Each row comes from the steps of one walk. Every step used is in the known rows, and no mark comes twice. Write the walk behind each row, first mark first.
Known rows
nemiv/miradan: [  2   2   9 -10 -54   3   1   0  -4   1   0  -5   0  -7   4  12  -8   0
  21   3   0   4  15   7  15  -3  -7  -1   6  -2   2  -8 -11 -15 -25   5
  13  11   4  -2  -1]
logum/vefud: [ -1  15  18  -2   8  -3  -1   9  15   6  -2  13  -6   1  -2  -8   5  -2
 -18  -1   0   1   7  22  -7   1  15   2   1  -5   3  -1 -11 -16 -12  -4
  -8   7   0   4   1]
mepig/miradan/pifa/vefud: [  3   0  51   7 -39  -6  -2  27  -1  -1  26  -1   8   3 -38  -1  22  -1
 -28   8  -7  18  13 -24  12  -1  -3   2 -31  -8   2   6 -19 -12 -28   2
 -20  24   1  -3 -12]
pifa/vefud/nemiv/miradan: [ -3   4  36   8 -35   3  -1   3   1   5   6  -9   2  -6 -11  16 -11   2
  24   1 -11  15  26  18  14  -2  -4   0 -15   6 -21 -10 -17 -15 -43   8
   8   4   9   1  -6]
mepig/miradan: [  3  -7   8   1 -45  -4   4  14   1 -10  16   6   3  -3   2 -10  13  -7
 -24   2  -2   2   1  -8   8   4   3   2  -3   1  -7   1  -7   1  -5   6
 -10  17   0   7  -4]
roso/fova/logum/vefud/nemiv/miradan: [ -4  14  50  -8 -43   1  18  18  26  26 -15  29  -5  -3   3   9  -7  -6
  -7  -3 -17  13  28  69   9   4   3  -3  39  10  -1 -15 -30 -17   5  10
  15  20   7  20   7]
nemiv/miradan/borum: [ -8   5  29 -11 -48   0   5  -2  -6   7   3   3   6   5  14  15  -9   6
   5   7   1  11  11  25   6 -11  13  -1   8  -6  13 -21 -17 -22  -9   8
   1  12   1   1  -3]
miradan/borum: [-10  -1  21  -3   8  -4   3  -2  -3  10   3   7   4  10  11   0   0   5
 -13   4   0   9  -5  21  -9  -6  20  -1   1  -5   8 -10  -5 -12  16   2
 -12   3  -3   2   0]
dagef/loboke: [  3  16  -2   5   7   0   9   0   1  -3   0   4  -9  -1  10  -6   9   2
 -47   7  -8   2   4 -11   0  -3   8   9  -2 -13   3   8   2 -15  -1   2
  17   6   2   4   0]
vefud/pavemu: [ -2  -2  12   8   2  -1   8  -4  11   1  -5  -5  -2  -1  -9   3   3  -5
  13  -4  -4  -3   6   0  -6   4   7   1  -7   8   0  -1   0  31   6   0
   0  -3   0 -18   3]
loboke/vefud/nemiv: [ -9  -1   6   9  26  -6  -1   6  17   0  -1  19  -4   8 -23  -5 -20   2
   1   1  10   5  22  13  -7   4   8   5  -1   4 -23   1  -3 -30  30   3
  -7 -10  -4  12   7]
fova/roso/vefud/nemiv/miradan: [  1  -9  40  -1 -29   4   8  13  -4  -9  -2  14 -16   5 -20  19 -19  -4
   5   3  -5  14  24  37  12  -4  -5  -7  37  14  -1 -19 -35  11 -20  15
  -9  -8   0   2  -4]
loboke/vefud/roso/fova/logum: [ -5  -7  20   1  -2   0  16  29   8  23  -9  21 -15   6 -17  -9  -7   0
   6   5   0   5  11  33  -5   3  18   1  32  16 -16  -5 -18 -27  62   4
   2   1   0   0   8]
fova/logum/vefud/pavemu: [  0   2  22   0  15  -3  14  12  34  17 -18  14  -8   6  -8   2   4  -2
   2  -2 -17   6   8  29 -12   3  19   4  23  -4  18  -3 -20  11  32  -1
 -17  14   4  -5   4]
vefud/roso/fova: [ -6   4  25   7 -11   0  13  13 -10  15   0  -2  -6  -5  -1  -6   7 -10
   4  -1  -4  -1   0  34  -4   6  11  -6  12  27 -26  -4  -4   9  -2   4
  21  -1  -2 -11   4]
fova/roso: [ 10 -16  23  -3   3   1   0   5  -5 -10  -2   6 -21   4  -8   5  -6  -9
   3   4   3   5  -3  10  -3  -4   9   2  25  -3  20  -1 -19  20   6   2
 -11  -6  -1  -4  -2]
loboke/vefud/nemiv/miradan/pifa: [ -6   6  48   3 -23  -6  -1  11  13   5  -1  22   0  10 -52  15 -21   2
  14   9  12  15  47  21   8  -4  -8   5   3  -3  -5 -10 -21 -59 -13   4
  -2   3  -6   7   5]
roso/fova/logum/vefud/pavemu: [ -4   8  37  -3   1   0  24  18  32  26 -18  14  -7   1  -3  -6  10  -5
 -15  -6 -15   6   7  39  -9   7  16   0  23  10  16  -7 -23  17  35   0
   4  15   4  -5   6]
roso/fova/logum: [ -1  -4  10  -8 -12   4  16  14   8  14  -7  10  -1   1   7  -2   3   0
 -11   2 -11   6  -3  19   3   1  -5  -3  26   8  13  -4 -12   8  44   4
   9   8   4   8   3]
fova/roso/vefud/pifa: [  0 -13  33   4  20   2  -1  22   4   6  -4  10 -21   8 -33   6  -5  -6
  -5   6  -3   6  13 -18  -3  -5  -4  -9  20  21  -1  -9 -22 -12   0   5
 -13 -13  -1   4  -4]
borum/miradan/mepig: [  6   2 -32   6 -44   8 -30  10   0  10  11  -6   5  -7  12   5   3   3
 -16  11  -3  11 -27   9  -6  -2  -2   2   7  12  -7 -19 -15 -10  23   1
  10  17  -2   3  -2]
miradan/mepig: [  5   1  -1  -1  -8  -4 -18  15  -6   6  14  -3   6   0  10   0   6   3
  12   4   0   8 -28  21 -14  -6  -3   0   2  -1  -2  -4  -3  -4  -2   1
  -1   3  -1  -1   0]
logum/fova/roso/vefud/nemiv/miradan: [  3   6  45   0 -39   1   0  17   7   2  -7  20  -3   0 -15  18 -15 -12
 -10   8  -3  15  30  70   4  -6  -7  -6  36  11  -5 -29 -29   8 -38  10
   4   0   2  12  -5]
logum/fova/roso/vefud/pavemu: [  2  -1  36   3   2  -1   5  18  16   4 -12   7  -4   3 -22   7   2 -12
 -17   4  -1   8  10  41 -14  -2   7  -4  21  14  13 -20 -19  42   1   1
  -7  -5  -2 -13  -5]
nemiv/miradan/borum/vefud/roso/fova: [-12  16  23   1 -63   4  22   5 -10  20   2  10  -3  -4  18   7  -4  -7
   1   9  -1  15  19  57  -2   0  16  -1  22  37 -17 -28 -29 -28  24   8
  18  20   2  -5  -1]
borum/vefud: [  4   6 -31   5  -2   5   4  -6   3  -2   0   9  -3  -4   8   1   0  -4
 -10   5   1   3  10   2  -4   3  -8   6   6  16  -3  -4 -12 -14  38  -3
   0   9   3   5  -4]
dagef/nemiv: [ -5 -10  -1   4  -6   2  -5  -2  11  -4   2  -8  -5  -3   7  -6  -4  -9
 -44   1  -4  -7   2 -12   0  -4   6   5 -13  -5  11   4   2  15 -13   8
 -11   8   1  -8  -1]
dagef/pifa/vefud/roso: [  1  21  23  20  -2   1   2  15   8   9   7 -17 -19  -4  -2  -6  10 -11
   3  -5 -19   4   6   6  -3  -2  26   3 -15   3 -18   7  -7 -22 -35   1
   0   3   7 -24  -2]
logum/fova/roso/vefud: [  7   1  27  -3   0   1  -1  20   4   4  -1  15  -6   4 -12   3  -2  -8
 -31   9   1   8   6  39  -7  -5  -1  -5  22   5  11 -17 -21  17  -8   0
  -7  -3  -2   6  -9]
loboke/miradan/borum: [-12   0   5  -4   2  -4  12  12  18   6  19  17   0  18  11  -6 -24   9
   4   5 -16  12  -6  25  -8  -7  19  -2  -3  -7   6 -19  -8 -22  19   1
 -16  -3  -5  -4   2]
pavemu/vefud/nemiv: [ -7  -8 -23  -3  25  -4   3  -5  17  33  -6   1 -12   4 -19   3 -14   2
  11   0   8  -1  12   2  -2   8  -6  -2  -7  12 -19 -13  -3 -14  28   9
   2 -11  -4   8   5]

Write each row's walk
[  1 -14  28   6   9   2  12  12   1  -7  -3   8 -19   8 -25   7  -1  -4
  -2  -2  -3   4   4  14  -6   0   8  -5  20  19  17 -10 -22  47  17   4
 -21 -13  -2 -22  -5] | fova/roso/vefud/pavemu
[ -4  -8 -22  -5   3  -4   5   6   2  39  -3  -8 -21   1 -20  -3  -6   1
  31   5   8  -5   3   7  -6   5   8  -2  -2  14 -21 -13  -6 -18  22   7
   2  -6  -3 -11   4] | pavemu/vefud/roso
[ -5  11   0  -5 -52   3   9  -9  -3   5   4  11   4   0  22  15  -8   2
  -7  11   2  15  20  27   1  -7   5   7  12  10   8 -23 -29 -34  29   4
  -1  22   3   5  -6] | nemiv/miradan/borum/vefud
[ -7   5  69  -4 -30  -2   3  13   4  10  -4  26   3   9  -4  22 -15  -7
 -22  12  -2  22  21  83  -4 -11  12  -6  39   7   4 -40 -34  -4 -24  12
  -9   2  -2  17  -6] | logum/fova/roso/vefud/nemiv/miradan/borum
[  4   9  76   0 -31  -3  -1  22   6   7  -8  24   0   8 -46  26 -10 -15
 -15  14  -2  21  37  66   5  -8 -16  -7  35   5   8 -29 -35  -2 -39   7
  -2   4  -3  10  -5] | logum/fova/roso/vefud/nemiv/miradan/pifa
[ -2  -5  41   7 -10   4  15  28   0  30  -1  -7  -9  -2  -7  -1   7   1
   9   6 -21  13  -4  30   2   1  14  -4  13  17 -18  -3 -20   6  22   4
   4   6   8 -10  -2] | pifa/vefud/roso/fova/logum
[-13   5  61   7 -29   0   1   0  -2  14   7  -2   7   3   0  16 -10   7
   4   3  -9  24  21  34   5  -8  16  -1 -12   0 -11 -20 -21 -21 -33  11
  -1   6   5   2  -6] | pifa/vefud/nemiv/miradan/borum
[ -2   4 -17  17   2   2   8   1  -4   3  -3   4 -12  -3   1   0   4 -12
  14   8  -3   2   8  25 -11   6   7   5  18  24 -25  -3 -14 -12  27  -1
   2   6   2  -6  -1] | borum/vefud/roso
[ -9   4  12   6  19   0   0  17   7  16  -2   3  -1   5 -24   6   1   2
  -7   3  -6  -1  14 -23  -1  -2 -11 -12  -3  23 -21  -7  -4 -34  -1   3
  -4  -7   0   9  -3] | roso/vefud/pifa
[  0   1  38   7  18  -1  -2  17  12   4  -6  20  -2   7 -19   8  -8 -14
 -26   4  -4  10  10  59 -11  -1   0  -6  31  14  -9 -19 -15  17 -10   6
 -10  -9  -2  15  -4] | logum/fova/roso/vefud/nemiv
[-11  18  35   4 -15  -6  12   3  11   3   2  25  -9  10   1   3 -16   9
 -45  16   4  18  35  26  -1 -10  29  13   3 -14  -9 -12 -18 -68  10  12
  10   7  -1  15   5] | dagef/loboke/vefud/nemiv/miradan/borum
[  0   4  29   2  11  -3   8  24  16  24 -13  20 -15   7  -5   1   7  -5
   5   4 -16   7   2  56  -9   1  28   3  43  -3  -7  -2 -22 -14  19   1
 -17  13   3   2   6] | fova/logum/vefud/roso
[ -6  -6 -20  -7  19  -3  -1   5  22  49  -6  -4 -17   0 -29   5  -8   1
  17   9   8  -3  14 -45  -4   3 -11  -5 -21  13 -17 -13  -2 -48  22   5
   6  -7  -2   5   2] | pavemu/vefud/pifa
[  0   8  67   7 -46   0   5   9   2  12  -1 -17   3   0 -46  19   5   3
  26   7  -9  21  33  -5  13  -5  -5   3 -26   1  14  -8 -27   4 -48   0
   2  14   5 -32  -7] | nemiv/miradan/pifa/vefud/pavemu
[  4 -13  15  -3   3   5   4  15 -13  -8   3  11 -18   7 -15   1  -5   0
 -10   2   2   5   2  15   1  -4   1  -6  24  11  16 -10 -24  21   6   4
 -18 -10  -2  -3  -8] | fova/roso/vefud
[  4   8  54  -3 -48   3  -2  13  -9   9  11 -11   4   0 -38  17   0   7
  11   9  -4  19  29  -7  17  -9 -13   1 -24  -9  11  -5 -25 -25 -49  -1
   2  16   5 -10 -10] | nemiv/miradan/pifa/vefud
[ -5   4  59  18  27  -4  -5   9   5  10   2  -2   5   8 -45  10   3   0
  -2   5  -9  23  17   5   1   0  -6   0 -21   2 -11   3 -12  -6 -30   0
 -10   0  -1   1  -4] | miradan/pifa/vefud/nemiv
[-16   7 -11  15  23  -4  17   1  29   3  13  32  -1  17  13  -2 -32  -3
  -2   8 -20  19  11  42 -18   1  11   2   9  16 -19 -24 -15 -32  55   3
 -16  -1  -3  11   2] | loboke/miradan/borum/vefud/nemiv
[ -4  20  43  20  24  -6  14  24  23   0  18  14  -7  17 -35  -5 -13   4
 -29  15 -34  27  20   2  -1  -4   1   5 -27 -14 -11   3 -11 -41 -23   1
   0   1   0  -1  -1] | dagef/loboke/miradan/pifa/vefud/nemiv
[-16  -3   8 -17 -26  -5   8  -7  11  41  -1   5  -6   7  -5  18 -22   9
  15   6   9  11  22  27   5  -2   8  -2  -1   6  -6 -35 -17 -36  16  16
   2   3  -3   7   3] | pavemu/vefud/nemiv/miradan/borum
[-13   3  40  -1 -28  -3   4  -7   4   9   0  11   5   6  11  19 -13  -1
   9   2  -5  15  19  43   3  -7  13  -2  15   1  -8 -21 -15 -18 -12  12
   0   7   0  11   3] | vefud/nemiv/miradan/borum
[-12   9   1   9  24  -1   2  -3  14  23  -4  13  -1   7   4   7  -1  -5
 -14  14  -2  14  14 -10 -18  -3   6   3   3  21 -13 -15 -16 -54  44   0
  -7  10   0  16  -1] | miradan/borum/vefud/pifa
[  4  11  -9  11 -45   1 -12   6   3   4   8   8   5  -6  13  17  -7  -6
  22  10  -4  20   5  48  -7  -3 -19   6  17  18 -24 -19 -26 -26  11   8
  10  17   5  11   0] | borum/vefud/nemiv/miradan/mepig
[ -8   5  22  -2 -61   5  26  11  -2  33  -9  20  -6   0  22  15  -4  -5
   1  16 -12  20  17  64   0  -3  15   3  52  27  -3 -29 -44 -32  65  10
  10  27   6   1   0] | nemiv/miradan/borum/vefud/roso/fova/logum
[  1  22  17  14  -3   1   8   4  26   6   4 -21 -12  -6  -5  -4  13  -8
   5 -10 -18   1  11 -20  -3   1  18   4 -35   2   7   7  -5   7 -22   0
   0   3   7 -31  -3] | dagef/pifa/vefud/pavemu
[ -2   7  26  23  -8   7 -14   4  10  14   1  -8   6   2 -45  16   0   0
 -24  11 -11  21  15  -5   8   4  -5   1 -13  15 -14 -10 -22 -10 -19   0
  -1  12  -2   4  -8] | borum/miradan/pifa/vefud/nemiv
[ -2   0  65  21 -19  -8   1  24   9   3  21   7   8   4 -43   1  14  -9
 -28   5 -11  19  19  -3   8   4  -2   1 -24   3 -16   4 -18  -5 -33   6
 -21  17   1   8  -8] | mepig/miradan/pifa/vefud/nemiv
[ -3  16  77  -7 -32  -2  15  23  25  29 -14  33  -1   6 -30  16  -1  -7
 -13   6 -16  24  35  67  10  -1  -7  -3  37   4  11 -18 -34 -24 -11   7
   9  24   2  19   6] | roso/fova/logum/vefud/nemiv/miradan/pifa
[  1   8  69   7 -50  -1   0  21 -15  17   6 -13  -5   0 -44  19   7   0
  31  13  -8  19  28  19  13  -8   2   0  -8   3 -13  -6 -30 -26 -60   1
   4  13   4 -23  -8] | nemiv/miradan/pifa/vefud/roso
[ -4  -5  25   0  -8   0  18  22   0  23 -11   8  -8   1   1  -1   6  -6
   6   4 -15   6  -4  40  -2   3  11  -5  39  19 -12  -5 -11   7  36   7
   9   5   2  -3   6] | vefud/roso/fova/logum
[ -4  -6  74   3 -69   5  11  34   3  28   2 -10  -8  -4 -29  10   2 -10
 -27  17 -23  18  27  22  16 -11   4   1   3   4  10  -8 -35  -2 -25  15
   2  32   8 -22  -5] | dagef/nemiv/miradan/pifa/vefud/roso/fova/logum
[-10  10  12   0 -33   2   4  -3  12  20  -3  11   0   0   4  17  -7  -5
   5  15  -3  15  29  -1  -2  -7   0   4   5  17  -9 -27 -26 -65  17   6
   5  19   4  13  -2] | nemiv/miradan/borum/vefud/pifa
[ -7  17  48   6  -8  -2  11  23   3  23  -5  11 -12  -4  -3 -11  11 -10
 -15  -6  -4  -1   8  56 -11   7  27  -4  14  23 -24  -8 -14  -5 -13   0
  14   6  -1  -5   4] | logum/vefud/roso/fova
[  2   3  40   1  16  -1  -8  26  16  15 -10  14  -8   4 -28   8   0 -15
 -18  13  -3   8  15  12 -11  -6  -5  -8  21  13  -7 -19 -18 -12 -12   0
  -6  -6  -1  13  -6] | logum/fova/roso/vefud/pifa
[-10  10   9   6 -51   1  11  -2  -9   9  -1  11  -5   1  14  14  -5  -6
  14  14  -1  14  19  47  -4  -4  20   5  26  19 -14 -26 -30 -34  19   6
   2  20   4  -7  -2] | nemiv/miradan/borum/vefud/roso
[  0  28  32  11 -42   3   3   4  18   4   6 -10 -10  -8   0  11  -7  -9
   5  -7 -18  14  33  10  15  -5   6   2 -15   0 -11  -2 -14 -30 -57  10
  11   8  10  -6  -2] | dagef/pifa/vefud/nemiv/miradan
[  1  -4  67  -1 -21  -1   4  18  -6  -3  -3  20 -12  12 -51  27 -13  -7
   3   8  -3  20  36  40  13  -7 -14  -7  38  11  13 -19 -39  -1 -29  11
 -10  -2  -4   1  -5] | fova/roso/vefud/nemiv/miradan/pifa
[  3  20  29  10   8  -2  12  28  14   3  25  10  -9  12 -30  -7  -7  10
 -36  19 -28  22  15 -21   1  -9   2   7 -34 -22   7   3 -16 -40 -21  -5
   4   7   1 -10  -7] | dagef/loboke/miradan/pifa/vefud
[ -2  11 -10   9 -41   4   7 -10   8  -4  -3  11   0  -7   4  18 -15  -9
  14   5  -4  11  34  26   8   5 -16   5  18  20 -19 -16 -22 -22  10   6
  12  13   6  11   0] | borum/vefud/nemiv/miradan
